Known rows, with every step that occurs:
koduk > mifez > vuni > kefum > dapat: [ 32 -10   7  17  10 -29  20   3   7   5 -10 -22 -15  27  -1 -20 -35 -17
 -18 -33 -17  20  14  14  53 -29  10  -3   7 -12  -2  15  13  64 -11  10
 -35  35  19]
lopaf > komis: [ 17  17  21  27  -5  16 -24 -13   9   2  -8 -18 -16 -14   4   5  30  -2
 -12 -46 -14   4  32  24  39  -2 -33 -19  -9   0  30 -27  15  56   4  34
 -40  40  36]
gane > komis > lopaf > dapat > kefum > dakip > mifez: [ 32  -1  41  14  -2  -3  15 -14   9  40  21   9 -48 -41 -14 -24 -10 -40
  -1 -32 -12 -25  26  10  32 -18 -11   9   5  -3   7 -20  46  54  -5  33
 -11   0  19]
koduk > mifez > vuni > kefum > komis > lopaf > dapat: [ 40  -5  33  37  -3 -32  26  -6  -2  -2   0   4 -43   4  -1  20 -46  -6
 -40 -31  -3   2  -5  29  48 -12  10  -6  16  -5  27   2  36  55  -7  26
 -35  53  -1]
vuni > kefum: [ 32  14   3  30 -14   7 -21  -3  16   3  -3 -24  12   3   5   1 -10  -9
  -2 -33 -15  25  20  28  42 -24 -24 -18  -1 -12   7 -13   1  62  -1  18
 -52  37  39]
dapat > kefum > komis > lopaf: [ 41  15   3  33   3 -13 -13  14   6  11  15  -1 -34 -24   1  -1   0 -22
 -13 -48  -5  14  20  27  45  -9 -38   9  19  -4  16 -31   7  35  -4  26
 -30  34  20]
dakip > mifez > vuni > kefum > komis > lopaf: [ 52   3  23  29 -19 -32  24  35  -1  18  22  -8 -23  23   4  20 -61 -28
 -28 -25 -11  22   9  25  43 -15  -3 -11 -15 -13  28  -3  15  66  -4  47
 -38  55  15]
dakip > mifez > vuni > kefum > dapat > gane: [ 30   8   7  12 -20 -38  28  27   6  43  11 -32  -7  36   2 -24 -30 -33
  -7  -9 -14   3  32  16  29 -31 -17  -5 -13  -9  14  15   7  57  -6  28
 -58  23  16]
vuni > mifez > koduk: [ 42  10  18  26   4   0 -32 -11   5   4  -6 -24  -7  25  11 -16  15  -3
 -20 -25  -2  33  15  20  36 -33 -28 -22  -3  -9  -3 -14   2  67  -5   9
 -45  34  28]
dakip > kefum > dapat > gane: [ 15  18   3  12  -5 -24  -6   9  20  44  -3 -33 -10  -6 -12 -36  25 -41
   7 -18 -12   3  46   8  27 -16 -44   0   9 -16  20  -7   1  51  -3  18
 -56  13  25]
vuni > mifez > koduk > kefum: [ 41  10   9  26  10 -18  -7 -17   1  -3  -7 -21  -5  12   1 -36   7  -7
 -19 -19  -6  17   2  23  42 -36 -22 -12  -6 -16  -8  -8   9  60 -21   3
 -44  33  14]
mifez > koduk > kefum > komis > lopaf > dapat: [ 21   4  16  36  -8 -40  -2 -13   2  -7   4   3 -56 -31  -6   2  -4 -18
 -31 -15  -4 -13   2  25  36 -17 -31 -26  15 -10  35 -15  35  50 -19  17
 -39  43   2]
koduk > kefum > komis > lopaf > dapat > gane > gipe: [ 29  22   6  20 -22 -31  -5 -15  -9  19  38  12 -44 -58 -17  -9  22 -21
 -25 -23 -25 -25  26  34  24   1 -17   1  22 -11  31 -12  13  29 -20  35
 -50  36   0]
mifez > koduk > kefum: [ 22  18  -2  15  -4 -17 -23  -2   4  -5  -1 -10 -19 -11  -6 -29  11 -10
  -8 -18 -23  12   7  17  40 -24 -42 -24   2 -20   4 -13  10  53 -26   3
 -42  32  23]
vuni > kefum > dapat > gane > komis: [ 25  16  12  16  -5 -19 -13  -4 -10  21   4 -14 -25   0  11 -28   3 -15
  10 -21 -22  -7  51  30  37 -26  14 -10   0   0  19   6  -6  43  -4  31
 -43  22  26]
mifez > koduk: [ 25  11   9  15 -12   2 -41   6   2   3  -2 -18 -22   3   5  -8  22  -7
  -8 -27 -15  30  13  20  38 -25 -47 -36   2 -10   7 -14   7  64  -8   6
 -49  42  40]
komis > lopaf > dapat > kefum: [ 30   7  11  34 -12  10  -6 -23  25  20   6  -5 -23 -32 -12   4   6 -15
  -3 -40   7   5  12  24  21 -18 -48   3  21  -4  13 -24  38  33  -6   9
 -44  34  26]
dapat > gane > komis > lopaf: [ 38  37  30   8 -16   9 -31 -15  -1  18  32  12 -29 -26   9  -5  14  -2
   4 -36 -23   4  35  37  27  -4 -16 -12  14  -1  30 -26   5  36   5  23
 -41  49  42]
vuni > mifez > koduk > kefum > komis > lopaf: [ 49   8  12  42  11 -39   2  -6   1 -11   6  -3 -35   4   7 -16 -13 -16
 -37 -22   2  13   0  27  43 -28  -5  -8   5 -15  17 -18  11  55 -16  21
 -35  46   2]
dapat > kefum: [ 30  20  -5  13   1   9 -22  -1   9  18   1 -15  -7 -14  -7 -24  24 -14
   2 -46 -16  21  25  16  40 -18 -54   2   7  -6  -7 -26   2  45  -9   8
 -39  23  29]
koduk > mifez > vuni > kefum > komis > gane > gipe: [ 69   2   6  13  -6 -46   4  14 -22   4  34  -4 -24  -4  -4  -9 -13 -14
 -28 -21 -33  23  12  29  44   0  14 -14   4 -16  18   4  -1  52 -19  31
 -41  54 -11]
dakip > kefum > komis > lopaf: [ 40  11  19  34  -8 -20  -8  18  13  16  12  -7 -27 -17  -6   7  -6 -34
 -14 -34  -2  19  18  17  39  -6 -33  -2  16 -20  34 -27  12  59  -2  33
 -36  43  29]
koduk > mifez: [ 29  24  10  14   0  14 -22 -28  17   7  -3  -9 -11  -8   5 -23  14  -8
  -3 -50 -27  14  15  23  44  -6 -25  -2  19  -9 -17 -22   4  64  -7   7
 -32  29  34]
komis > lopaf > dapat > gane: [ 19  24  22  27 -30  11 -20 -33  29  27  15  -1 -16 -28  -2  17  13  -8
  -5 -28  -2  -1  25  32   9  -8 -45 -10  24   3  35 -19  22  42   6  21
 -60  40  26]
gane > komis > lopaf > dapat > kefum > dakip: [ 23 -10  35  22  11   1  -7 -19   3  17  15  19 -55 -53  -8  -7   4 -22
  -4 -40  -7 -14  22  18  34 -23 -12   1  20   2  15 -20  44  40   4  25
  -8  16  23]
lopaf > komis > gane: [ 34  24  15  34  -3  11 -26 -21  26   6   6 -14 -15 -19   5   8  25  -7
   0 -31  -7   5  31  26  24   8 -31 -32 -13   2  54 -31  13  47   3  38
 -57  50  19]

Rows:
[ 31   0   6  21 -10 -33   0  24  16  17  -2 -20 -14  18   4 -23 -18 -38
 -15  -8 -14   6  16   4  40 -40 -21 -23  -1 -18   2  -4  12  85  -5  27
 -32   8  22]
vuni > kefum > dakip > mifez > koduk
[ 16   7  11  30   2  -9 -11  -4  -2  20  -6 -10 -39 -25  -7 -12  24 -16
 -13 -41  -6  -8  27  16  43  -8 -45   4   5   2  11 -18  11  32 -10  25
 -37  14   2]
lopaf > dapat > kefum > komis
[ 28 -18  12  19   5 -23  -3  25   0   2  -1  -6  -5   9   3  13 -29  -8
 -25 -25 -16  24  18  11  48 -33 -15 -15  -6 -10  20   4  11  67   9  32
 -28  37  21]
mifez > vuni > kefum > dakip
[ 27 -14   7  26  -3 -22   9  18   0   7  -2 -31  -6  23   2   1 -35 -20
 -19 -21 -12  29  21  14  44 -34 -10 -15  -7  -9  16  19  12  62  -3  20
 -44  44  30]
mifez > vuni > kefum > dapat
[ 28   7  46  25 -15  25 -23 -40   2  14  20   7 -41 -37   1  13   0  -2
  -3 -39 -12   6  17  31  30  -5  -8 -21   8   6  27 -22  38  51   2  22
 -34  54  40]
gane > komis > lopaf > dapat
[ 35  -6  13  -1   8 -21  18  39   8  40   4 -11 -20   3  -8 -31 -12 -29
 -14 -32 -18   3  25  -2  44 -27 -43   9 -10 -14  -7  -7  19  61  -4  28
 -19   7  10]
dapat > kefum > dakip > mifez > vuni
[ 28   5   0   9   2 -28  -4  29  10  32  -1 -15 -30  -3  -3 -47  16 -41
  -4 -20 -13  -2  23  -2  40 -37 -46  -6   2 -13 -10 -18  16  70 -11  13
 -24  -9  12]
dapat > kefum > dakip > mifez > koduk
[ 20  -9   9  32   2  -2  -3 -16  34  18   2   2 -33 -43 -11   3   6 -27
 -13 -41   3  -8  16  10  29 -28 -38   5  27  -3  16 -24  39  46   4  22
 -22  14  19]
komis > lopaf > dapat > kefum > dakip
[ 10   2  -1  18  11 -12  -7  -7  24  -1   1  -3  -8 -36  -5 -22   3 -17
  -9 -34 -34  -8  24  14  46 -19 -28  -2   8 -15   0 -12   7  64  -7  27
 -20  19  27]
koduk > kefum > dakip
[ 24  12  27  32 -17 -43  19  -7  10  17  14  -2 -55 -20  -8 -14 -18 -35
 -20  -7  -9 -19  -2  19  36 -14 -32 -18  -1 -16  25 -13  41  62 -23  27
 -38  28   1]
dakip > mifez > koduk > kefum > komis > lopaf > dapat
[ 32 -11   9  10  18 -24  12  12   5  -3  -5  -1 -13  11   5 -11 -30  -9
 -27 -35 -25  12  12   9  54 -34   8  -1  12 -14   0   4  17  69   0  20
 -18  30   6]
koduk > mifez > vuni > kefum > dakip
[ 33   9  24   0   9 -36  17   3 -26  20   6  -2 -33  19   7 -38 -14  -8
  -7 -24 -28  -8  36  25  47 -24  29  -1   2 -10   7  20   6  43 -12  15
 -33  31   6]
koduk > mifez > vuni > kefum > dapat > gane > komis
[ 20   5  17  10  -7 -14 -17  16  18  23  -3 -13 -29   0   5 -24   6 -34
 -11 -17 -23   4  23   4  39 -28 -38 -24  -4  -9   2 -12  10  86   0  23
 -25   6  26]
kefum > dakip > mifez > koduk
[ 28   4   9  25  -8  -9   4  12  30  26   4 -21   4   2   2 -18 -31 -36
  -3 -24 -22   1  27  11  45 -35 -13  -7  -4 -12   1 -12   6  86  -1  41
 -32   9  26]
vuni > kefum > dakip > mifez
[ 10 -10   7  19  11   1 -12 -12  19  23 -10  -8 -28 -36 -13 -18  23 -23
  -7 -42  -8 -12  26   4  37 -27 -45   4  15  -2   8 -15  30  46  -1  21
 -24   3  12]
lopaf > dapat > kefum > dakip
[ 46   5  19  16 -22  -6  14  25   4  29   8 -26   9  32  -1  -5 -40 -17
 -13 -21 -18  24  14  17  43 -24 -24 -16 -24 -16   5   0  15  72  -7  28
 -52  45  24]
dakip > mifez > vuni > kefum
[ 38  -5  36  34 -25 -30  33  17   1  26  15  -9 -30  12  -2  28 -60 -24
 -33 -17  -3   7   5  19  34 -14 -10 -10 -11  -5  36   0  37  63  -5  49
 -47  50   5]
dakip > mifez > vuni > kefum > komis > lopaf > dapat
[ 22  22  29  30 -19 -30   2   3  12  38  14  -3 -37 -28 -15   6  11 -32
 -14 -15   0 -14  25  21  18  -1 -44   1  19  -9  53 -18  18  35  -1  36
 -55  34   4]
dakip > kefum > komis > lopaf > dapat > gane
[ 39 -13  53   8   0 -17  33   9  -6  42  23  14 -56 -27 -13 -13 -21 -29
 -13 -24 -12 -13  19   1  31 -20 -11   4  -6  -4  13  -4  54  49  -2  32
  -6  17   9]
gane > komis > lopaf > dapat > kefum > dakip > mifez > vuni
[ 44  19  -7  26   6 -19 -20   7  12  20  13 -11 -24 -27   4 -18  18 -25
   6 -32  -5   6  31  24  43   1 -40  -5   6   0  31 -26  -8  33 -10  28
 -50  35   0]
dapat > kefum > komis > gane
[ 52  13  -2  12 -27  10 -40 -13  18  20  38 -18  -1 -33  -1  -5  27 -14
   2 -27 -32  32  24  32  18   9 -32 -28   3 -10  17 -22  -4  53  -6  26
 -58  46  34]
komis > gane > gipe
[ 35   8  29  33 -14 -36   8  12 -10  17  16   1 -35   3   2  32 -27  -8
 -33 -14   3   1  16  34  27 -17 -14 -10   9   3  53   6  15  30   2  41
 -58  55  -7]
mifez > vuni > kefum > komis > lopaf > dapat > gane
[ 28  18  14  13  -4 -44  -4  -9  -8   8  24   8 -61 -25  -1 -40   9 -23
  -1 -11 -17 -12  31  27  27 -26  -6 -17  10 -13  28  -1  17  32 -18   7
 -33  35  21]
mifez > koduk > kefum > dapat > gane > komis > lopaf
[ 23   4  28  43 -13  -2 -18 -17  17   7   8  -2 -42 -26   3  30  -6 -17
 -27 -42  -5   5  16  31  39   1 -27  -9  14   4  36 -19  25  54   4  40
 -38  45  24]
kefum > komis > lopaf > dapat
[ 20  -1  -6  15  14  -3 -15  11  16  15  -7  -8 -16 -25  -9 -25  22 -21
  -6 -46 -17   4  32   9  46 -29 -43   6  12  -7  -7 -19   4  51   3  21
 -17   3  23]
dapat > kefum > dakip
[ 55   4  13  24  10 -42  10  10  -1   1   8  -2 -22  10   9   0 -30 -10
 -20 -22 -15  12  11  28  48  -5   9 -13  -3  -5  33   0   1  51 -12  29
 -50  57 -14]
koduk > mifez > vuni > kefum > komis > gane
[ 26  12  -1  24  13 -44   3 -15   8  15  -6 -27 -21  13   3 -58  17 -21
 -11  -4  -5  -6  29  22  30 -42 -13  -2   4 -14   3   3  -5  46 -20   5
 -55  13   4]
vuni > mifez > koduk > kefum > dapat > gane
[ 43  13  26  24  12 -42   7 -25  -9  12  19  -1 -47  -1   4 -46   3 -17
  -8  -7  -4  -9  27  32  28 -38  20  -8   9 -14  16   2  14  37 -18  10
 -38  30  11]
vuni > mifez > koduk > kefum > dapat > gane > komis > lopaf
[ 33   9   6  30  -1 -18  -6 -13  12  26   8 -14 -37 -38  -3  -5  21 -20
  -3 -24   0  -9  22  19  30   3 -43  -9   2  11  39 -19  10  26  -9  29
 -56  25 -11]
lopaf > dapat > kefum > komis > gane
[ 24  13 -13   1 -11 -43 -17   8 -11  15  21 -14 -40 -21 -13 -57  41 -28
 -12  -6 -34  -3  35  19  26 -25 -33 -16  13 -22   6   8   1  42 -28   2
 -49  14  17]
mifez > koduk > kefum > dapat > gane > gipe
